Each row was made from one path, in order. Every step used is in the known rows, and no mark comes twice. Write each row's path.
In the rows, 128 means zero.
Known rows:
zazit/zipi: [139 143 120  92 141 179 117 152 121 131 128 141 148 132 161 166 117 144
 107 120 105 113 153 100 111 121 144 139 153 148 123 104 130 100 128  99
 126 171 126 116 130 102 131  93 122 152]
volez/sumip/fadep/leru: [ 88  93 133 145 130  63 106 133 118 119 159 142 129  88 131 142 117 128
 128 138  80 159 154 158 151 160 174  57 127 138 100 134 152  95  94  97
 171 135  88 106 164 177 132 146 125 138]
sumip/volez/veli: [ 90 175 142 107 161  71 127 129 121  93 188 151 110 110  93 151 116 151
 136 106 143 159 117 160 119 152 152 115 156 161 106 111 168 150 124 103
 100 130 109  93 189 120 172 114 140 168]
zipi/femul/fadep/leru/bolo: [117 103  89 107  63  92  82 107 127 129  92 154 135  76 175 122 160 141
 112 140  82 160 130 111 133 159 138  78 121  65 128 107 124 104 123 153
 148 133  51 122 156 171 139 137 147 150]
zipi/femul/fadep/rulasok/gasi: [112  88 145 154 115 103 129 156 121 158  78 150 159  81  91 132 104 154
 116 139 111 121 176 156 146 200  81 152 109 129 110 111 144 148 185 114
 142  76 120 130  75 168  90 229 160 127]
fadep/dogo: [111 119 151 138 148 114 125 130 118 158 148 122 163 106 117 108 128 120
  99 122 119 105 126 120 159 118 131  84 120 146 106 146 103 110 121  82
 157 166 132 118 110 172 135 110 136  92]
volez/sumip/fadep: [ 89 113 152 146 181  67 134 136  98 124 163 135 127  98  82 138 102 138
 155 133  84 178 155 138 131 144 148  83 157 166 110 137 171 103  76 104
 140 129 111  95 155 169 144 173 113 127]
zipi/femul/fadep/rulasok/zadag/mero/fota: [100  81  79 155  97 158 103 183 111 141 115 150 141 102 100 195 156  97
 150  96 146 125 116  93 104 185  70 165 121 108 163 181 145 131 165 152
 129 128 164  95  75 165 104 225 199  79]
zazit/kalek: [153 159 140 116 159 162 119 108 124 123 105 144 131 138 153 134 135 145
 114 144  93 103 166 121  97 109 149 137 163 129 121 103 146 118 145 121
 133 158 132 139 126 106 153 104  81 157]
gasi/rulasok/zadag/mero/sasir: [103 110  70 169  83 159 134 197 134 108 136 126 153 155  95 188 163  82
 139 122 171 129 128 111 114 214  89 185 148 132 177 176 140 155 140 159
 113 124 167 108  58 159  94 190 181  84]
zipi/femul/fadep/ketif: [116  79 147 137  99  89 119 125  93 175  87 137 173  61 113 114 136 153
 114 113  96 136 131 126 144 113 110  78  79 129 144 146 128 104 134  69
 162 163 153  93  95 193 110 187 136  66]
fota/mero: [113 140 121 137 116 154 131 162 133 122 109 127 132 123 139 145 144 109
 156 112 141 151  95  92 118 142  99 150 138 145 165 121  98 113 128 146
 117 144 150 123 111 114 115 140 174 100]
sumip/fadep/rulasok: [101  81 173 156 133  78 128 161  90 142 105 120 134  97 105 153 103 152
 121 149 104 135 148 144 151 185 140 121 137 122  91 153 142 110 159 112
 146 112  96 130 120 197 117 205 150 118]
gasi/rulasok/zadag/mero/zipi: [134 131 122 176 114 183  96 180 117 142 150 137 165 150 106 184 120  92
 100 121 152 150 166  98 139 183 104 176 113 140 138 139 128 115 142 153
 105 134 171 123 104 121  69 171 167  86]
ketif/fadep: [139 106 138 151 108 111 143 142 118 130 114 136 121  75  90 132 114 144
 139 119 150 165 157 131 148 145 109 141 111 141 140 159 122 123 121 107
 129 131 126 119 114 137 129 161 142 107]
mero/zipi/femul/fadep: [133 112 134 123 126 125 122 113  77 188  97 156 160  63  99 122 128 151
 155 107 100 168 137  72 136 116  77  94 107 145 153 115 132  91 121 111
 135 159 142 107 104 121 128 172 149  96]
dogo/fadep: [132 107 125 128 105  85 147 129 100 124 100 133 117  91 119 118 133 150
 123 130 109 149 150 120 159 134 107 113 127 133 136 160 129 118 119 106
 148 140 126 127 129 166 106 151 138 101]
kagu/fadep: [135 120 123 138 116  96 142 112 112 124 109 121 135  86 116 124  96 157
 118 118 119 151 158 131 157 143 126 124 121 135 142 154 136 101 130 101
 126 153 142 144 124 154  97 145 137 115]
veli/volez/sumip/fadep/femul: [ 80 123 162 151 168  69 112 132  90 152 143 131 109  75 110 144 129 168
 152  97 117 164 161 145 142 113 157  90  99 145  95 102 161 127 118  85
 129 144  97 106 148 186 152 121 130 124]
zipi/femul/fadep: [127 101 121 120 120 103 136 112  86 175  86 150 150  53 106 111 131 160
 159 106  97 157 128  94 126 121  80  93 111 136 152 121 142 109 130 109
 138 142 142 106  99 130 138 181 141 107]
fota/mero/zipi/femul/fadep/leru: [113  96 118 131  86 114 100 128 104 163 107 156 153  60 148 137 141 131
 138 114  95 160 131  99 151 146 114  73  94 129 143 116 114  82 127 108
 163 161 117 113 123 139 117 149 165 108]
sasir/mero/zipi/femul/fadep: [131 113 132 133 121 133 125 122  77 183  92 153 157  62  99 130 139 147
 163 105 105 167 130  64 130 121  71 100 111 148 166 116 125  83 128 114
 135 164 151 105 100 117 122 177 165  92]
sumip/volez: [114 153 131 125 165  89 129 129 137 117 156 123 108 112  94 132 101 148
 157 113 150 137 124 150 115 140 160 117 152 151 110 129 158 146 120 121
 128 117 116  93 165 130 153 125 140 154]
femul/fadep/rulasok/zadag: [121 100 110 151 106 104 113 157 118 134 102 125 153 108 101 163  99 144
  99 128 110 135 157 132 140 213  87 161 106 117 109 162 149 123 185 154
 148  92 157 133  86 159  76 230 160  99]
bolo/leru: [130 101  86 125  97 106 107 111 143  95 112 127 146 136 172 118 123 145
 112 123 105 149 124 137 113 142 130 104 146  77 111 123 121 112 124 154
 126 121  54 151 132 129 135 114 118 123]
zadag/rulasok/fadep: [120 104 129 200 133 129 156 110 138 123 128 146 162 107  69 147  97 114
 144 122 134 152 210 142 135 165 111 129 121 142  98 162 147 139 121 103
 120  75 146 111  94 174  95 198 123 111]
volez/sumip/fadep/rulasok/gasi: [ 94  93 160 167 144  86 127 168 126 134 115 143 149 103  79 145  89 144
 114 154 105 131 189 178 148 213 114 146 131 143  89 120 157 146 159 111
 144  70 104 123 102 187  93 226 147 137]
fota/mero/zadag: [121 126  85 156 103 178 144 147 158 113  91 134 140 139  91 163 145 106
 164 130 147 158 111  79 102 160  86 162 148 150 172 144 121  96 134 173
 132 117 170 115  84 106  84 166 199  75]
zipi/femul: [119 105 120 106 138 141 137 128 120 164  90 147 137  59 139  81 139 127
 169 106 147 135 133 111 100  96 106 111 131 112 119 119 131 164 153 103
 136 132 137 101 101 134 146 141 135 133]
gasi/rulasok/fadep: [131 110 139 196 144 110 157 130 141 123 129 135 167 108  83 139 101 132
 128 129 141 149 211 141 136 181 108 134 108 145  95 153 156 151 129  94
 119  81 154 112  96 167  95 190 124 115]
bolo/leru/fadep/kagu: [117  93 127 161 103  94 131 114  86 156 108 157 163 109 116  85 103 139
  96 140  99 135 147 130 136 120 146  69 123  87  99 190 115  96 102  88
 132 136  74 119  82 192 123 157 123  92]
mero/zipi/femul/fadep/rulasok/zadag: [122 100 116 145 113 124 106 158 109 155  96 135 164  91 100 154 100 138
 110 121 119 145 165 110 138 200  77 156 103 118 105 155 143 124 188 146
 150 105 160 125  81 154  75 229 166  92]
kagu/fadep/ketif: [121  92 148 149  95  83 122 126 111 139 104 116 163  83 120 122 111 151
  85 122 112 131 152 151 166 130 143  99  85 129 137 170 125 100 135  64
 153 170 153 120 114 209  79 162 134  71]
sasir/mero/zipi/femul/fadep/kagu: [115 109 158 164 129 119 123 125  69 184 100 153 183  70  84  96 115 127
 122 106  99 123 141  75 149 101 102  77  96 141 135 160 102  79 125  79
 147 184 142 115  94 164 107 168 168  81]
veli/volez: [122 153 138 102 140  86 119 117 133 113 155 146 113 111 125 154 110 136
 152 111 138 116 117 137 102 148 137 133 143 136 114 121 148 149 132 121
 128 122 114  95 159 124 153 111 135 147]
zazit/zipi/femul: [127 116 114  80 147 177 129 145 116 165  91 156 151  63 162 107 131 138
 155 101 132 123 151  91  88  91 117 120 148 126 115 103 133 145 152  82
 135 161 135  93 102 115 147 117 129 150]
kagu/fadep/rulasok: [126  98 157 145 111  93 134 143  99 141  89 125 143  83 109 153  99 157
  98 126 114 125 156 153 164 180 127 137 123 116 109 153 127 106 180 114
 143 128 113 153 112 193  91 190 164 120]
veli/volez/sumip/fadep/rulasok/zadag/mero: [ 94  98 105 173 119 108 116 203 112 111 141 137 136 111 102 196 116 110
 117 103 133 143 156 160 113 227 122 177 141 124 121 164 167 139 164 149
 121 103 160  96 105 177  95 229 164 111]
veli/volez/sumip/fadep: [ 85 126 157 134 187  45 129 131 101 116 176 143 120  90  80 150  93 142
 166 125  89 173 150 142 118 155 152  85 165 170 103 134 181 114  78 100
 140 127 103  79 169 168 155 165 116 136]
fota/mero/zadag/rulasok/gasi: [110 108 102 193 103 154 145 148 178 117  93 155 163 125  58 160 103 103
 137 151 139 125 174 149 120 207  73 182 137 145 132 121 146 156 161 154
 123  30 151 131  58 138  58 224 178 104]
veli/volez/sumip: [108 170 142  96 186  85 122 117 132 115 191 169 124 105  84 162 118 114
 150  88 109 140 134 163  99 134 138 106 162 164 108  99 161 136  96 131
 141 126 109  85 177 139 160 126 122 163]

Write each row's path:
[122  88 122 148  79  95 114 136 131 123 125 144 124  70 138 138 125 132
 117 129 125 150 156 153 162 160 146  99  94 120 120 149 118 109 126  98
 164 135  98 123 136 154 122 138 144 125] => ketif/fadep/leru
[130 102 116 151 114 127 122 143  85 180  96 154 174  62  88 142 123 141
 141 105 110 165 152  82 130 161  62 123 103 139 153 127 148 110 144 124
 125 132 168 106  79 129 102 213 162  85] => gasi/rulasok/zadag/mero/zipi/femul/fadep
[ 99 113  67 158  82 165 128 191 128 107 138 126 144 160 105 183 168  82
 146 118 168 135 122 105 115 199  96 180 150 131 182 180 131 144 131 157
 118 144 164 105  65 156 102 176 178  85] => rulasok/zadag/mero/sasir
[ 98 138  97 133  98 167 138 171 131 116 125 127 140 151 111 167 174  87
 177 120 161 146  86  72 117 161  88 155 159 153 195 151  97 124 108 150
 124 167 140 113  80 137 122 138 190  83] => fota/mero/sasir
[ 98 104  77 161  80 161 127 200 122 113 129 126 147 154 102 192 165  85
 138 119 166 129 124 113 121 213  97 184 149 125 172 182 129 142 147 158
 123 138 156 110  61 171  98 193 187  86] => fadep/rulasok/zadag/mero/sasir
[118  97 115 136  82  83 105 115 112 139 123 144 140  89 143 148 134 143
 111 129  79 141 134 136 161 159 137  73  94 123 135 126 130  81 120 112
 165 142 105 127 138 147 120 145 141 123] => femul/fadep/leru
[132  93  87 133  82 101 139 110 103 142 101 159 126 116 146 116 125 165
 132 153 108 184 135 136 109 150 131  90 150  74 120 160 142 105  98 129
 113  97  57 109  81 155 142 163 108 104] => bolo/leru/fadep
[120  74 123 146  71  86 121 123 104 151  97 142 157 104 140 118 130 156
  95 147 104 155 136 155 132 135 146  76 105  85 121 173 129 102 111  84
 144 131  93  95  85 209 112 175 113  63] => bolo/leru/fadep/ketif
[118 116  93 112  66 103  77 114 148 106 113 142 125 113 187 129 158 125
  97 151  97 145 131 128 134 161 162  95 128  61 117 111 118 113 123 163
 144 126  44 132 170 169 133 111 141 160] => fadep/leru/bolo
[115 104 105 190 107 145 144 136 177 119  99 156 161 127  55 153  97 110
 127 157 136 117 185 161 123 203  82 175 134 139 120 122 156 162 161 147
 126  24 143 133  64 143  62 220 162 114] => mero/zadag/rulasok/gasi
[113 108 142 143 130 105 142 126  94 185 137 144 152  93 108 105 127 138
 110 141 116 136 133 122 154 126 132  70 126 133 109 171 116 102 103  70
 147 148 119  94  75 190 143 142 126  78] => leru/fadep/dogo
[116 105 164 205 146 102 144 129 113 144 127 141 190 102  73 100  86 118
  94 123 122 110 200 132 156 141 130  99  93 137  81 185 124 129 124  64
 136 125 141 121  91 201  89 175 134 100] => gasi/rulasok/fadep/kagu
[122 102 108 153 108 105 118 157 129 122 100 117 150 100 110 152  86 143
  93 126 128 134 173 144 145 214 102 170 111 110 101 176 148 132 195 141
 146  98 160 143  91 173  62 217 159 103] => kagu/fadep/rulasok/zadag
[121  89  90 150  91 108 117 155 123 130  95 135 146 115 124 149 100 146
  99 143 122 151 163 146 122 217 105 154 125  80  89 178 151 134 179 154
 139  70 118 125  70 173  85 226 145  99] => bolo/leru/fadep/rulasok/zadag
[100 107 128 209 120 148 137 127 127 151  94 134 143  92  92 156 141 140
 152  93 156 163 194 124 144 132 111 135  75 135 111 126 132 131 151 104
 115 106 144 123  78 181  93 159 164  85] => fota/mero/zadag/rulasok/fadep/femul
[104 101  71 157 102 170 100 179 133 115 143 140 129 140 110 196 156  83
 144 103 157 122 113  97 104 177  89 174 126 114 166 183 142 136 145 160
 120 129 168 100  92 148 104 188 184  85] => rulasok/zadag/mero/fota
[102  94  82 160  99 165 100 188 127 121 134 140 133 134 106 206 153  86
 136 105 155 116 116 106 109 191  88 179 125 108 156 185 140 135 162 161
 125 122 159 105  88 163  99 205 194  85] => fadep/rulasok/zadag/mero/fota
[111 121 101 146 115 167 114 155 131 118 132 139 117 133 109 184 173  93
 174 113 154 115  86  72  98 140  88 144 136 131 179 162 117 110 136 147
 136 149 146 105 111 129 118 152 199  92] => sasir/mero/fota
[128 102 113 139 113 134 118 137  80 180  98 153 164  66  99 136 128 141
 148 100 108 171 146  76 132 145  68 119 104 139 158 130 140  98 136 122
 128 151 166 101  88 126 110 199 159  85] => rulasok/zadag/mero/zipi/femul/fadep
[115  94 122 142 116  94 133 117 100 168 129 144 161  97 129 100 124 145
 102 139 105 145 132 126 146 133 133  58 135 107 100 168 113  94 101  82
 146 144  83 104  77 191 146 135 121  75] => bolo/leru/fadep/dogo
[114  93 142 161 105 109 138 161 124 154  91 155 142 110  95 139 103 151
 109 165 126 128 181 173 144 211 105 159 121 116  99 132 147 152 171 115
 130  56 103 123  65 179  90 226 148 127] => leru/fadep/rulasok/gasi
[113 110 123 179 114 129 137 137 163 124 111 152 158 119  77 142  94 114
 119 150 131 109 183 172 134 191  93 166 127 134 111 112 150 172 158 132
 120  35 130 138  79 149  79 205 143 130] => zadag/rulasok/gasi
[120 110  92 115  60  88  79 106 129 117 105 147 132  99 172 137 155 141
  98 148  75 157 129 117 143 169 145  83 120  70 133 110 123  91 115 163
 145 132  49 130 165 169 132 134 145 149] => femul/fadep/leru/bolo
[120  98 104 150 102 114 124 162 118 141 101 135 140 113 109 153 101 141
 105 145 130 143 164 143 128 212 103 163 120  97  95 180 154 140 180 147
 140  73 143 118  68 173  82 231 148 101] => leru/fadep/rulasok/zadag
[ 99  89  59 162  61 149 128 193 115 114 118 136 149 151 112 188 163  99
 137 127 157 151 127 118 112 221  98 169 159 101 168 193 133 132 138 161
 117 126 124 105  46 180 103 204 179  77] => bolo/leru/fadep/rulasok/zadag/mero/sasir
[124 107 116 143 129 178 117 168 114 173 105 154 166  73 121 122 132 101
 148 102 165 149 161  92 108 140  86 147 121 119 123 125 134 158 165 122
 119 129 168  99  81 131 102 175 162 103] => gasi/rulasok/zadag/mero/zipi/femul
[119  95 120 137 117 176 119 168  90 191  93 163 156  67 121 124 134 113
 151 109 160 163 161  94 111 143  95 139 124 107 119 143 130 141 164 115
 123 134 149  88  68 151 108 194 163  98] => leru/fadep/rulasok/zadag/mero/zipi/femul
[130 120 129 170 106 174  90 178  93 155 138 139 164 139 101 193 121 106
 100 115 133 158 160  92 152 188 100 168 109 139 143 144 121  85 146 152
 114 151 161 123 104 133  73 188 174  80] => femul/fadep/rulasok/zadag/mero/zipi
[114  77  75 179  71 133 118 196 113 118 104 136 143 126 134 176 130 120
  99 118 139 149 152 155 115 225 114 178 133  81 128 176 147 130 175 162
 110  92 140 116  68 172  86 229 160  94] => bolo/leru/fadep/rulasok/zadag/mero
[119 100 124 135 125 180 110 170 102 179  98 153 160  73 126 125 134 105
 147 100 160 148 157  92 114 139  94 146 121 114 119 131 124 145 174 121
 128 143 155  99  85 142 106 179 168 105] => fadep/rulasok/zadag/mero/zipi/femul
[121  98 123 138 121 170 114 165  97 177  92 151 162  58 123 124 123 115
 143  96 157 156 168  94 123 145  93 145 119 117 123 140 127 136 175 111
 127 152 160 106  84 151  95 184 171 100] => kagu/fadep/rulasok/zadag/mero/zipi/femul
[129 120  85 171 101 175 148 143 155 107  93 131 130 141  83 167 156 111
 163 137 151 142 119  87  95 162  94 157 149 145 173 153 130  89 148 167
 142 114 173 113  89 104  80 168 199  84] => sasir/mero/zadag
[125 107  97 182 105 157 153 114 159 120 103 153 156 124  49 173 114  94
 143 140 133 124 149 135 110 167  97 147 152 131 131 145 149 129 146 169
 128  48 147 133  79 140  79 201 167  96] => mero/zadag/rulasok
[113  87 155 174 113 102 126 129 124 138 121 124 171 105 112 125 121 135
 102 123 124 139 180 147 152 134 141  99  77 136 111 174 127 118 121  56
 154 148 155  90 106 213  90 173 118  73] => rulasok/fadep/ketif
[114  84 128 160  95 101 129 155 129 143  85 154 148 112 110 135 100 157
 103 163 117 135 180 176 138 215 105 151 127  98  94 130 144 147 170 123
 130  53  78 131  66 180  93 221 144 126] => bolo/leru/fadep/rulasok/gasi
[ 84 116 176 161 176  57 124 129  85 139 160 147 158  90  71 108  81 124
 121 122  86 127 157 133 142 123 160  64 133 154  87 173 142 103  88  69
 151 157 107  99 143 202 133 159 129 115] => veli/volez/sumip/fadep/kagu
[119  85 159 190 114  93 134 139 131 140 118 125 184  99  98 133 114 134
  93 129 127 130 189 158 152 157 131 106  76 136 104 169 139 135 133  59
 149 120 160  97  95 218  78 194 123  71] => gasi/rulasok/fadep/ketif
[115 118 138 155 118 105 120 119  98 157  96 115 120  73 136 125 132 179
 119  92 138 148 167 137 169 105 139 118  68 121 124 116 130 117 155  85
 119 162 124 151 115 177 111 107 146 109] => kagu/fadep/femul
[114 111 150 143 139  90 127 118  93 174 137 129 173  86  96 119 124 142
 101 117  87 122 124 105 172 128 108  68 107 159 127 144 111  79 110  81
 159 174 137 116 101 172 134 140 142  75] => femul/fadep/dogo
[110  81  90 172  89 138 121 198 105 137  96 135 149  96 117 171 133 117
 114 101 140 138 151 137 119 210  93 179 119 106 140 162 149 137 188 150
 119 108 177 110  71 165  85 238 173  96] => zipi/femul/fadep/rulasok/zadag/mero
[109 100 133 151 134 121 116 143  85 191 127 139 188  63  97 118 127 126
 111 101 108 137 141  86 159 138  88  85 101 152 129 152 114  91 132  81
 155 180 166  98  77 171 117 168 159  59] => rulasok/zadag/mero/zipi/femul/fadep/dogo
[111  93  94 177  91 145 117 204 120 117 115 125 141 128 124 181 131 106
 100 110 148 127 149 151 122 216 112 193 124 106 133 166 143 140 185 159
 115 103 171 119  83 163  80 219 169 103] => fadep/rulasok/zadag/mero
[121  96 109 147 103 100 121 165 122 121  96 123 141 103 111 150 105 139
  95 133 123 133 169 138 146 209  93 166 114 110  96 178 144 140 189 144
 157  92 151 135  92 178  66 221 159  96] => dogo/fadep/rulasok/zadag
[111 113 133 153 109 119 130 126  84 186  99 141 105  90 134 126 154 177
 136 118 141 163 153 136 144 102 141 106  80 103 116 122 138 128 135  92
 110 126 101 116  85 176 140 127 130 105] => leru/fadep/femul
[113  87  89 180  81 141 126 202 108 131 110 136 136 122 119 180 130 115
 105 119 146 142 154 152 120 221 112 186 127  99 134 178 150 135 176 153
 111  95 166 108  67 172  84 234 164  96] => leru/fadep/rulasok/zadag/mero
[115  85  97 185  84 140 123 208 116 118 111 128 139 110 111 183 125 112
 103 108 155 140 160 152 130 221 105 197 118 110 138 176 141 138 183 152
 116 105 172 117  79 167  80 230 174  96] => ketif/fadep/rulasok/zadag/mero
[117 108 149 163 112 116 122 139 102 162  99 125 110  66 118 131 143 170
 134  93 159 159 166 137 163 105 127 130  60 126 122 120 120 132 149  89
 121 146 113 133 110 165 134 118 149 104] => ketif/fadep/femul
[125  95 158 142 111  91 126 143  84 160  92 136 148  94  96 167 119 159
 107 127  90 126 134 136 157 180 105 123 116 124 120 133 129  93 167 132
 146 120 109 141 107 173 112 209 163 113] => femul/fadep/rulasok
[124  88 158 137 104  84 137 155  91 142  82 134 131  86 110 149 126 151
 101 134 108 124 151 146 167 174 113 130 127 114 104 157 122 117 172 118
 158 121 101 142 116 202  98 196 163 111] => dogo/fadep/rulasok
[116 109  94 133  73 102  86 109 148 104 116 145 134 107 174 129 149 128
 104 147 101 162 164 128 138 172 159  94 119  69 105 127 124 113 114 144
 142 122  53 119 163 185 125 128 134 155] => rulasok/fadep/leru/bolo
[111 111 149 195 137 115 132 132 118 157 111 125 142  89 113 136 135 162
 126 100 154 148 205 144 154 131 125 124  59 128  89 116 144 154 154  80
 114 112 133 128  96 186 109 138 136 110] => gasi/rulasok/fadep/femul
[123  91 151 142 103 106 142 151  85 171  91 151 129 100 107 152 121 153
 115 151 119 139 143 153 138 178 130 126 134  98 101 159 134 116 159 122
 134  93  89 118  80 193 120 211 147 115] => leru/fadep/rulasok
[113  99 113 151  94 108 119 117  91 170  90 140 114  94 156 121 151 185
 128 117 131 173 151 141 136 110 142  94  89  78 108 119 134 120 133 105
 108 122  65 126  86 177 143 119 125 102] => bolo/leru/fadep/femul
[113 106 159 186 158 102 145 132 128 155 149 127 189  92  86 116 108 122
  99 122 128 120 184 129 165 155 117  89 105 158  83 163 123 127 123  59
 150 133 151 107  87 200 112 153 132  82] => gasi/rulasok/fadep/dogo
